Every row comes from one small tree of marks. The marks that hang from a mark follow it in brackets, in alphabetical order. Every link used is in the known rows. Which tree was each row made from?
(in the rows, 128 means zero)
Known rows
pizo{rimiseb}: [122  92 171 128 142 130 158 197 149 163 131 112 121  90 139 169 183 120
 145  91  94 127 148 124 128]
zakatof{mivo rimiseb}: [128 133 138 138 139 120 101 123  96 118 144 137 133 153 112 106 157 118
 148 132 128 152 171 181 103]
vevop{ruve}: [123 108 189 122 131 119 189 140 178 154 107 133 152 109 126 162 146 122
 118  94 168 117 133  91 143]
nuvon{ruve}: [133 107 141 123 147 119 181 140 121 103 137 116 112 139 121 177 120 110
 150 107 144 115 165  85 143]
zakatof{rimiseb{pefil} vevop{ruve}}: [100 150  67 123 112 113 127  82 153 112  66 140 129 157 139 104 117 161
 125 185 176 118 125  94 155]
vevop{zakatof{mivo}}: [137 141 160 144 147 133 143 158  86 161 180  94  98 108 102 125 131 157
 129  99 122 162 175 156  95]
vevop{ruve zakatof{mivo rimiseb{pefil}}}: [150 179 119 130 113 132 103 106 117 117 104 146 105 167  99  76  99 192
 149 168 179 147 152 119 126]
pefil{rimiseb}: [ 89 119 169 142 131 117 137 175 181 155 157 129 150 112 140 165 181 107
 141  99 112  96 167 154 102]
mivo{zakatof{rimiseb{pefil} vevop{ruve}}}: [127 163  82 104  91 137 148  75 138 107 105 153 151 124 132  87  83 153
 136 185 177 111 127  87 153]
nuvon{mosed}: [131 112 161 125 171 125 149 155 155 153 120  71 135 157 161 186 134  86
 128  82  92 114 123 145 123]
mivo{zakatof{rimiseb{pefil} vevop}}: [126 166  72 105 111 127 137  96  99 116 139 135 128 137 144 109 103 141
 151 194 142 104 152 132 135]
mosed{nuvon zakatof{vevop{ruve}}}: [127  63 131  99 125 148 132 105 156 140 128 143 151  71 149 116 107  93
  78  78 147 141  69  90 161]
zakatof{mivo rimiseb{pefil} vevop}: [102 161  37 151 132 111  67  84  76 114 122 113  99 167 121  92 115 162
 139 214 127 157 163 154 138]
rimiseb{pefil}: [111 147 144 130 152 103 157 151 120 160 126 115  97 136 150 202 146 152
 139 179 140  99 164 110 155]
zakatof{rimiseb{pefil} vevop}: [ 98 150  65 129 140 102 114 104 113 124 104 121 105 167 151 127 133 147
 133 198 141 116 145 144 143]
nuvon{mosed ruve}: [146 103 127 122 161 133 163 131 145 101 107  73 118 178 148 181  88  86
 152  85 100 112 133  95 141]
ridido{ruve vevop{zakatof}}: [ 80 146 170 156 126  93 161 134 150 169 112  93 123  69  83 132  99 136
  79 102  86 123 159 113  97]
mosed{nuvon rimiseb{pefil} zakatof}: [166 112 133 118 126 152  87 165 114 140 162 186 102 116 175 190 162 135
 131 176 109 102  66 136 169]
mosed{nuvon rimiseb}: [135  77 189 122 153 140 133 163 157 138 141 176  91 115 161 197 175 124
  97 109 109 140  93 163 152]
ridido{ruve vevop{zakatof{mivo rimiseb}}}: [ 88 164 133 170 112  95  88  96 117 128 110 114 131 107  51  59  88 142
 101 124  85 168 175 154  76]
mivo{zakatof{vevop}}: [109 123 121 114 123 132 185 125 107 145 176 102 146  70 138 135 117 121
 118 114 125 125 153 124 119]
zakatof{mivo rimiseb{pefil} vevop{ruve}}: [101 154  52 153 117 120  85  63 121 103  82 135 128 157 105  72  96 179
 125 197 166 159 141 109 155]
mivo{zakatof}: [137 129 189 103 129 131 198 151 124 152 181 125 146  81 131 170 141 107
 145 101 132 105 159 120 114]
vevop{ruve zakatof}: [134 127 190 118 123 130 194 156 165 159 121 110 126  98 113 132 128 148
 117  68 175 120 139  96 113]
zakatof{vevop{ruve}}: [ 95 101 121 135 124 119 177 113 165 150 105 109 149  94 128 130 123 128
  94 106 161 141 130  93 143]
ridido{ruve}: [105 111 174 142 144  74 178 156 157 166 112 110 137  70  94 190 121 107
 122 119 113 117 163  89 127]
zakatof{rimiseb}: [124 125 157 112 143 102 146 149 131 127 128 135 134 154 137 147 181  98
 150 116 140 110 150 164 104]

Write each row's tree
[156  80 168  82 147 134  99 139 121 122 159 175 139 130 164 131 156  60
 130  89 126 117  91 158 121]
mosed{nuvon zakatof{rimiseb}}
[138 119  54 150 109 158  93 159 103 145 148  75 174 129 173 129 164  88
 129 120  60 128  40 178 117]
nuvon{mosed{rimiseb zakatof{vevop}}}
[152 173 140  95 120 125 145 128 106 114 145 161 137 144 142 145 126 133
 177 184 144  85 156 129 125]
mivo{zakatof{rimiseb{pefil}}}
[177 100 100 114 123 163  95 144 106  86 156 186  86 137 150 185 115 128
 148 178 122 103  69  83 189]
mosed{nuvon{ruve} rimiseb{pefil} zakatof}
[108 120  79 147 113 123 105  69 132 103 103 131 155 135 101  50 116 139
 114 127 159 177 135 133 125]
zakatof{mivo rimiseb vevop{ruve}}
[137 137 164 144 125 140 149 134 131 151 139 111 117 100  85 101 107 170
 117  84 160 166 150 111 114]
vevop{ruve zakatof{mivo}}
[103 167 142 147 105 139  99  79 131 108 107 132 144 140  83  28 114 158
  89  96 140 169 142 156  93]
ridido{vevop{ruve zakatof{mivo rimiseb}}}
[100 125  77 150 134 115  92  92  88 115 140 111 131 146 113  80 138 129
 124 140 120 173 160 179 110]
zakatof{mivo rimiseb vevop}
[103 191 134 123 110 123 121  95 154 120  70 143 118 165 114  76 108 180
 100 158 158 112 130 117 122]
ridido{vevop{ruve zakatof{rimiseb{pefil}}}}
[ 90 146 177 135 116 134 171 118 168 148 106 110 141  99 107 103 119 154
  76  74 143 126 138 112 110]
ridido{vevop{ruve zakatof}}
[140 111 162 124 155 132 111 144 148 134 124 182  57 133 164 214 151 161
 111 179 117 120  99 139 184]
mosed{nuvon rimiseb{pefil}}
[138  65 111 120 105 166 110 127 154 127 137 178 152  76 150 116 149 113
  83 102 129 148  23 119 165]
mosed{nuvon rimiseb zakatof{vevop{ruve}}}
[177  67 133 109 120 163 120 156 114  85 169 184 114 118 141 165 134  86
 143 110 116 121  64 114 162]
mosed{nuvon{ruve} rimiseb zakatof}
[164 124 121 103 131 138  96 150 119 121 132  96 189 176 162 116 154  43
 168  93  92  99  81 170  95]
nuvon{mosed{zakatof{rimiseb}}}
[158 118 131  85 150 127  76 129 112 116 137 184 114 153 170 148 131 101
 146 157 134  96  88 135 155]
mosed{nuvon zakatof{rimiseb{pefil}}}
[ 80 152 148 177 125 100 121 112 120 161 130  90 122  69  51  95  78 154
  74 110  75 169 178 126  90]
ridido{ruve vevop{zakatof{mivo}}}
[151 149 146 130 116 134 121 116 129 117 120 138 127 143  85  59 122 154
 137  92 168 161 152 142  93]
vevop{ruve zakatof{mivo rimiseb}}
[125 105  76 128 133 141 113 142 106 159 148  45 176 123 168 127 123  66
 123  93  72 122  79 145 116]
nuvon{mosed{zakatof{vevop}}}
[183 120  64 158 106 179  70 146  76  76 161 100 163 157 126 118 120  89
 174 125  64 145  72 133 129]
nuvon{mosed{rimiseb zakatof{mivo}} ruve}
[162 126 110 162  93 155  79 170  69 136 198 141 169  96 120 124 200 120
 154 143  90 146  97 178 111]
mosed{rimiseb zakatof{mivo}}
[ 84 188 122 144 120  77 111 111 138 136  76 124 107 135  90 106  84 160
 111 184 104 111 159 115 106]
ridido{ruve vevop{zakatof{rimiseb{pefil}}}}
[146 172 135 106 115 121 147 129 150 127  82 149 103 160 123 106 118 173
 152 149 190 100 139 103 122]
vevop{ruve zakatof{rimiseb{pefil}}}
[104 118 104 125 118 115 145  91 164 113  87 129 157 136 128  82 136 123
 114 115 172 138 124 121 126]
zakatof{rimiseb vevop{ruve}}
[147 184 111 137 137 121  88 129  74 129 138 127  82 175 110  96 116 189
 158 175 139 139 175 164 103]
vevop{zakatof{mivo rimiseb{pefil}}}
[163  61 150  83 147 146 138 135 112  97 166 154 112 113 144 165  99  76
 139  83 130 112 107  80 158]
mosed{nuvon{ruve} zakatof}
[163 109 105 145 134 151 138 157 142  89 110 104 120 181 143 177 124 107
 153 111  90 120  92 123 141]
nuvon{mosed{rimiseb} ruve}
